Each row was made from one small tree. The marks that hang from a mark follow it in brackets, in the order of their numbers. Every link used is in the known rows. Write each row's tree.
Known rows:
q_636{q_248{q_525{q_333 q_637}} q_444}: 0.40; 0.08; 0.17; -0.44; -0.83; -1.51; 2.18; 2.94; 1.63; -0.60; -1.67; 0.12; -2.21; 0.28; 0.36; -4.20; 0.56; -0.12; 1.77; -1.59; 1.68
q_637{q_525{q_333 q_444}}: -0.98; -0.07; -0.56; 1.10; 0.83; -2.45; 0.67; -7.80; 0.12; -0.91; 1.30; 0.63; 1.02; -0.56; -0.02; -0.08; 0.29; -0.23; 1.59; 1.14; -0.97
q_248{q_525{q_333} q_636{q_444 q_458}}: 0.33; -0.10; 0.06; 0.09; -0.26; 1.64; 0.24; -0.88; 2.06; 0.76; 2.22; 1.86; -1.80; -0.49; 0.39; 0.95; 0.95; -1.06; -1.86; -0.72; 1.15
q_248{q_525{q_444 q_637}}: -1.12; -0.14; 0.18; -0.20; -0.76; -2.49; 0.78; 2.43; -1.14; -0.46; -0.47; -0.55; 1.69; 0.53; -0.24; -4.21; -0.63; 1.52; 1.92; -1.17; -3.17
q_636{q_248 q_444{q_525} q_458}: -0.33; 0.04; -0.66; -3.64; 1.07; 1.99; -1.25; 1.47; 1.83; 0.37; 0.27; -0.53; -0.66; 2.08; 0.94; 3.51; 1.11; -1.26; -3.12; -0.81; 1.94
q_637{q_525{q_444}}: -0.74; -0.12; -0.84; -0.13; 1.03; -2.21; -0.68; -3.86; 0.09; -0.50; 1.50; 0.23; 2.60; 0.43; -0.20; 0.73; 0.04; -0.34; 0.78; 0.28; -1.93
q_248{q_636{q_444 q_458}}: 1.41; -0.03; -0.69; -0.76; 0.27; 3.04; -2.60; 2.80; 0.80; 0.95; 1.67; 0.66; 0.15; -0.30; 0.46; 4.61; 0.39; -1.79; -2.16; -0.75; 1.33
q_333{q_525{q_444{q_636} q_637}}: 1.06; 0.17; -0.24; 1.52; -0.75; -0.64; 0.53; -0.55; -2.34; -0.59; -1.31; -3.19; 2.23; -1.00; -0.59; 2.90; -2.65; 1.70; 1.26; 1.06; -0.09
q_333{q_525}: 1.02; 1.72; -0.42; 1.29; 0.44; -2.67; -2.61; -3.25; -0.05; -0.85; 0.84; -0.32; 2.44; 0.08; -0.63; 6.25; 0.93; -0.35; 2.80; -0.86; -1.52
q_333{q_525{q_444{q_636{q_248}} q_637}}: 1.83; -0.02; -0.04; 0.49; -0.53; 0.01; 1.58; 0.68; -1.79; -0.63; -2.69; -4.30; 1.18; -0.49; 0.01; 3.00; -2.66; 1.01; -0.01; 1.13; 1.32
q_248{q_525 q_636{q_444 q_458}}: 0.25; -0.11; -0.20; -1.19; -0.07; 2.08; -1.02; 3.36; 2.03; 1.17; 2.44; 1.51; -0.31; 0.47; 0.17; 1.74; 0.66; -1.15; -2.56; -1.62; 0.09
q_636{q_248{q_525} q_458}: 0.23; 0.71; 0.24; -2.32; 0.09; 0.16; -1.40; -0.28; 1.67; 0.66; 1.32; 1.29; -0.33; 1.24; 0.62; 1.58; 1.78; -1.10; -2.14; -1.45; -0.50
q_248{q_525{q_333} q_636{q_444}}: 0.68; -0.10; 0.19; 1.11; 0.20; -0.47; 0.56; 2.45; 1.68; 0.00; 1.07; 1.71; -0.92; -0.43; -0.29; -0.59; 0.91; -0.86; 1.38; -1.40; -0.37
q_525{q_333 q_444}: 0.42; 0.47; -0.16; 0.42; 0.36; -2.07; -0.43; -2.83; -1.80; -0.86; 0.03; -0.29; 0.90; -0.70; 0.53; 0.80; 0.43; -0.01; 2.34; 0.28; -2.03
q_444{q_525{q_637} q_636{q_248 q_458}}: -0.28; -0.73; 0.10; -0.82; 0.17; 3.42; -0.83; 0.93; -0.43; 0.99; -1.16; -0.44; -0.44; 0.30; -0.16; 0.91; -0.87; 0.11; -2.44; 1.14; 2.32
q_636{q_248{q_525{q_333 q_637}} q_458}: -0.36; 0.31; 0.65; -0.01; -1.15; -0.01; 0.80; -3.37; 0.76; 0.18; -0.20; 1.01; -2.35; -0.23; 0.46; -2.53; 1.00; -0.03; -0.56; 0.04; 1.58
q_248{q_525 q_636{q_458}}: -0.03; 0.03; 0.37; 0.32; 0.17; 1.25; -2.03; -0.04; 1.03; 1.12; 2.50; 2.34; 0.55; 0.03; -0.30; 1.78; 1.07; -0.93; -1.92; -0.72; -1.55
q_458{q_636{q_444{q_525{q_333 q_637}}}}: -1.30; 0.54; -0.66; 0.72; 0.01; -0.05; 0.23; 3.68; 0.41; -0.35; -0.70; -0.14; -1.69; 0.54; -0.27; -4.46; 0.80; 0.09; -0.93; 1.29; 2.57
q_525{q_333 q_444 q_637}: -0.13; 0.03; -0.03; 1.37; -0.65; -1.98; 0.65; -2.26; -2.54; -0.99; -1.43; -0.86; 0.57; -1.19; 0.19; -2.30; -0.55; 0.90; 2.96; 0.75; -1.06
q_636{q_248{q_525}}: 0.72; 0.77; 0.37; -1.38; 0.58; -1.91; -1.03; 2.70; 1.37; -0.01; 0.02; 1.22; 0.65; 1.33; 0.00; -0.06; 1.76; -0.87; 0.98; -2.19; -2.01
q_248{q_525 q_636}: 0.37; 0.07; 0.49; 1.26; 0.43; -0.90; -1.67; 2.91; 0.68; 0.55; 1.20; 2.15; 1.42; 0.06; -0.81; 0.38; 1.03; -0.80; 1.27; -1.64; -3.17
q_525{q_333 q_444{q_636} q_637}: 0.66; -0.41; 0.04; 1.89; -0.68; 0.07; 0.82; -0.26; -2.86; -0.28; -1.49; -1.01; 0.34; -2.02; -0.14; -1.75; -1.84; 1.20; 2.30; 1.41; 0.18
q_248{q_636{q_444{q_525} q_458}}: -0.55; -0.63; -0.57; -1.10; 1.02; 3.16; -1.72; 1.81; 1.06; 0.87; 1.45; 0.40; 0.24; 0.91; 0.06; 3.94; 0.37; -1.13; -3.04; -0.29; 0.79
q_333{q_525{q_637}}: 0.55; 1.22; -0.28; 2.27; -0.71; -2.44; -1.39; -2.35; -0.83; -1.05; -0.66; -0.94; 2.05; -0.52; -0.86; 3.28; -0.05; 0.59; 3.50; -0.39; -0.57

Which tree is each row?
0.51; 0.56; -0.09; -2.46; -0.17; 0.51; 0.77; -1.00; 2.61; 0.27; 1.10; 0.85; -2.72; 0.81; 1.24; 0.59; 1.71; -1.26; -1.97; -1.16; 2.33	q_636{q_248{q_525{q_333}} q_444 q_458}
-1.24; -0.43; 0.18; 1.59; -0.16; 2.37; -0.61; -4.15; -1.12; 0.54; 0.16; 1.00; -0.94; -1.14; -0.55; -0.05; -0.52; 0.90; -0.21; 1.96; 1.93	q_444{q_525{q_333 q_637} q_636{q_458}}
-0.62; -0.96; 0.82; 2.44; -1.01; -1.39; 2.50; -0.12; -1.11; -0.27; -0.85; -0.27; -0.21; -1.23; -0.36; -4.52; -1.01; 1.19; 1.25; 0.58; -2.04	q_248{q_525{q_333 q_444 q_637} q_636}
-0.51; -0.54; -0.58; 0.59; 0.44; 1.68; 0.42; -8.70; -0.10; 0.43; 2.49; 0.72; -0.13; -1.47; 0.08; 1.75; -0.88; -0.13; -2.33; 2.75; 1.78	q_637{q_525{q_333 q_444{q_636{q_458}}}}
0.00; 0.68; -0.38; 1.24; -0.79; -2.67; 0.32; -2.52; -2.01; -1.30; -1.13; -3.10; 2.51; -0.21; -0.24; 2.25; -1.46; 1.39; 2.12; 0.45; -1.34	q_333{q_525{q_444 q_637}}
-0.76; -0.31; 0.26; -2.41; -1.08; 0.22; 1.33; 0.47; -0.38; 0.27; -0.60; -1.52; -0.28; 1.01; 0.92; -2.69; -0.68; 0.59; -2.87; -0.09; -0.18	q_636{q_248{q_525{q_444 q_637}} q_458}
-0.28; -0.56; 0.56; 1.54; -0.90; -0.87; 2.29; 0.22; -1.46; -0.15; -0.93; -0.22; -0.06; -1.18; -0.45; -4.34; -1.60; 1.81; 1.98; 0.62; -1.11	q_248{q_525{q_333 q_444{q_636} q_637}}
-1.65; 0.10; 0.21; 2.16; 0.21; -1.82; -0.48; -3.03; -1.14; -0.85; -0.90; 0.92; 0.11; -0.32; -0.70; -2.32; 0.72; 0.83; 3.72; 0.43; -0.91	q_444{q_525{q_333 q_637}}
-0.27; 0.27; 0.34; -1.31; -0.87; 0.35; -0.40; 0.64; 0.70; 0.55; 0.00; 0.66; -0.73; 0.76; 0.29; -1.70; 0.75; -0.11; -1.44; -0.93; 0.57	q_636{q_248{q_525{q_637}} q_458}
0.86; -0.06; -0.49; -1.39; 0.18; 2.55; -1.99; -0.30; -1.78; 0.94; 1.27; -0.63; 1.40; -0.52; 0.46; 3.93; -1.15; -0.03; -2.54; 0.82; -0.26	q_525{q_444{q_636{q_458}}}
0.59; 0.80; 0.64; -0.08; 0.40; -2.25; 0.25; -1.23; 1.48; -0.48; -0.20; 1.55; -0.99; 0.35; 0.25; -0.99; 2.02; -0.83; 1.78; -1.19; -1.02	q_636{q_248{q_525{q_333}}}
0.77; -0.46; -0.23; 0.65; -0.50; 0.47; -0.47; 3.87; -2.90; 0.18; -1.45; -1.29; 1.88; -1.05; -0.29; -0.85; -2.14; 1.14; 1.55; 0.44; -0.80	q_525{q_444{q_636} q_637}
0.87; 1.18; -0.24; -1.46; 0.17; -0.53; 0.96; 5.33; 2.79; -0.03; -0.07; 0.59; -2.85; 1.25; 0.65; -3.17; 2.03; -1.63; -2.70; -0.28; 2.34	q_458{q_636{q_248{q_525{q_333}} q_444}}
-0.12; -0.50; 0.70; 1.47; 0.19; -1.30; 1.59; -1.10; -0.44; -0.25; 0.68; 0.44; 0.16; -0.58; -0.10; -1.21; -0.01; 0.11; 0.52; 0.19; -2.94	q_248{q_525{q_333 q_444} q_636}
1.00; -0.11; 0.84; 1.34; -0.67; -0.21; 1.40; 1.61; 0.23; 0.15; -1.73; 0.76; -1.61; -1.03; -0.44; -3.34; -0.33; 0.42; 1.88; 0.05; 1.17	q_444{q_636{q_248{q_525{q_333 q_637}}}}
-0.03; -0.50; -0.46; 1.56; 0.85; -0.52; 0.85; -5.86; -0.09; -0.20; 1.07; 0.56; 0.85; -1.40; -0.44; 0.42; -0.99; 0.04; 0.79; 1.93; 0.19	q_637{q_525{q_333 q_444{q_636}}}
-0.15; 0.13; 0.64; 1.47; -0.20; 0.96; -0.68; -4.04; 0.85; 0.84; 2.52; 2.62; -1.07; -0.90; -0.04; 1.04; 1.46; -0.82; -1.19; 0.11; -0.61	q_248{q_525{q_333} q_636{q_458}}
-0.52; -0.55; 0.31; -0.75; -0.09; 1.04; -0.13; -0.07; -0.17; 0.89; 2.08; 0.22; 0.91; 0.34; 0.24; 1.11; -0.25; -0.12; -3.38; -0.05; -2.36	q_248{q_525{q_444} q_636{q_458}}
-0.60; 0.11; 0.07; 0.60; 0.84; 2.20; -1.71; -5.21; -0.23; 0.73; 1.52; 1.70; -0.65; -0.62; -0.26; 2.99; 0.52; -0.06; -1.01; 1.47; 0.90	q_444{q_525{q_333} q_636{q_458}}
-0.74; -1.05; -0.02; 2.12; 0.16; 0.65; 1.04; 2.15; -0.08; -0.27; -1.19; 0.09; -0.88; -0.67; -0.51; -2.02; -0.44; 0.04; 1.78; 0.48; 1.24	q_248{q_636{q_444{q_525{q_333 q_637}}}}
0.14; 0.14; -0.55; -2.74; 1.44; -0.13; -0.77; 5.01; 1.59; -0.35; -0.98; -0.77; 0.26; 2.22; 0.45; 1.81; 0.96; -1.23; 0.03; -1.62; 0.27	q_636{q_248 q_444{q_525}}
0.17; -0.55; 0.52; 1.41; 0.41; 0.83; 0.77; 0.20; -0.79; -0.13; -2.50; -0.14; -1.20; -0.64; -0.48; -1.63; -0.61; 0.46; 1.45; 1.38; 1.70	q_444{q_525{q_333 q_637} q_636{q_248}}
-0.64; -0.52; 0.56; 0.33; -0.30; 0.91; 1.10; -4.02; -0.11; 0.49; 1.88; 0.52; -0.70; -0.67; 0.46; 0.04; 0.04; -0.06; -2.57; 1.07; -1.29	q_248{q_525{q_333 q_444} q_636{q_458}}
-1.33; -0.15; -0.40; 0.80; 0.07; -1.05; 0.49; 0.25; 0.09; -0.86; -0.99; 0.03; -0.61; 0.16; -0.26; -2.29; 0.26; 0.58; 3.00; -0.31; 0.90	q_636{q_444{q_525{q_333 q_637}}}
-1.66; -0.12; -0.73; -1.44; -0.10; 1.56; -1.24; 1.19; 0.29; 0.25; 0.28; -0.17; -0.02; 1.05; 0.03; 0.11; 0.04; 0.32; -0.88; -0.53; 1.46	q_636{q_444{q_525{q_637}} q_458}
1.02; 1.15; -0.54; -2.78; 0.36; -0.20; -0.40; 9.17; 2.93; 0.45; 0.04; 0.16; -1.19; 2.23; 0.51; -2.35; 1.72; -1.72; -3.42; -1.32; 1.33	q_458{q_636{q_248{q_525} q_444}}
-0.57; -0.02; -0.21; -0.61; 1.07; 2.71; -2.95; -0.92; -0.21; 1.13; 1.60; 1.30; 1.07; 0.34; -0.50; 4.08; 0.16; -0.10; -1.80; 0.48; -0.13	q_444{q_525 q_636{q_458}}
-0.79; 0.36; -0.47; -0.22; 1.20; -1.08; -0.51; -0.88; 0.83; -0.68; 0.40; 0.73; -0.22; 0.74; 0.05; 0.67; 1.39; -0.39; 2.17; -0.78; -0.13	q_636{q_444{q_525{q_333}}}
1.53; 0.61; -0.40; 0.65; 0.34; -0.74; -0.63; -1.82; -1.33; -0.58; 0.02; -2.49; 2.61; -0.47; -0.36; 6.01; -1.66; 0.67; 0.73; 0.57; -1.11	q_333{q_525{q_444{q_636}}}
-1.76; -0.12; -0.50; -0.21; -0.33; 1.24; 0.07; -2.75; 0.19; -0.14; 0.29; 0.30; -1.57; 0.09; 0.25; -0.70; 0.36; 0.38; -0.27; 0.34; 2.43	q_636{q_444{q_525{q_333 q_637}} q_458}
0.56; 0.12; -0.12; -1.75; -0.64; -1.11; 0.80; 6.88; 1.73; -0.20; -1.51; -0.26; -0.56; 1.24; 0.17; -3.18; 0.25; -0.27; 1.11; -2.54; 0.71	q_636{q_248{q_525{q_637}} q_444}
0.21; -0.15; 0.26; -0.65; 1.01; 2.90; -0.61; -3.99; 0.38; 0.66; 0.18; 0.67; -1.72; -0.16; 0.29; 3.09; 0.47; -0.69; -2.38; 1.74; 2.37	q_444{q_525{q_333} q_636{q_248 q_458}}
-0.25; 0.07; 0.15; -3.42; 0.02; 0.18; 0.40; -0.39; 0.44; 0.30; 0.89; -0.83; 0.08; 1.55; 1.22; 0.62; 0.40; -0.36; -3.42; -0.60; -1.18	q_636{q_248{q_525{q_444}} q_458}
-0.31; -0.38; 0.41; -1.44; -0.65; -2.00; 1.79; 3.63; -0.64; -0.46; -1.87; -1.68; 0.58; 1.00; 0.29; -4.20; -0.63; 0.82; 0.42; -0.89; -1.81	q_636{q_248{q_525{q_444 q_637}}}
1.57; 0.27; 0.46; -0.94; 0.66; 0.11; -0.93; 4.54; 1.24; 0.70; -0.14; 1.08; 0.36; 0.55; -0.35; 0.62; 0.48; -0.57; 0.19; -1.48; -0.83	q_444{q_636{q_248{q_525}}}
-0.12; -0.55; 0.42; 0.18; 0.41; -0.90; 0.33; 3.06; -0.18; 0.16; 0.71; -0.01; 1.80; 0.41; -0.28; -0.49; -0.36; 0.09; -0.10; -0.80; -3.95	q_248{q_525{q_444} q_636}
0.58; 0.10; -0.39; 0.59; -1.18; 1.53; 0.01; -3.83; -1.93; 0.03; 0.11; -3.08; 1.30; -1.03; -0.16; 4.69; -2.75; 1.45; -2.00; 1.78; 1.49	q_333{q_525{q_444{q_636{q_458}} q_637}}
-0.66; -0.41; 0.30; 2.64; 0.28; 0.31; -0.13; -1.17; -1.37; -0.11; -1.18; 0.98; -0.08; -1.14; -1.05; -1.67; -0.54; 1.07; 2.75; 1.10; 0.30	q_444{q_525{q_333 q_637} q_636}
-0.31; -0.29; 0.64; -0.11; -0.80; -2.34; 3.07; -0.27; -0.43; -0.88; -2.01; -1.23; -0.95; 0.08; 0.57; -4.96; -0.33; 0.94; 1.14; -0.02; -0.78	q_636{q_248{q_525{q_333 q_444 q_637}}}
-0.36; -0.40; -0.44; -1.62; 0.56; 0.05; 0.29; 5.93; 0.51; -0.44; -2.46; -1.41; -0.21; 1.60; 0.17; -1.30; -0.03; -0.18; 0.71; -1.11; 1.36	q_636{q_248 q_444{q_525{q_637}}}
1.52; -0.72; 0.28; 0.63; -0.57; 0.68; 1.90; 0.88; -2.20; -0.27; -2.92; -2.03; -0.83; -1.64; 0.53; -1.70; -1.82; 0.54; 0.72; 1.64; 1.61	q_525{q_333 q_444{q_636{q_248}} q_637}
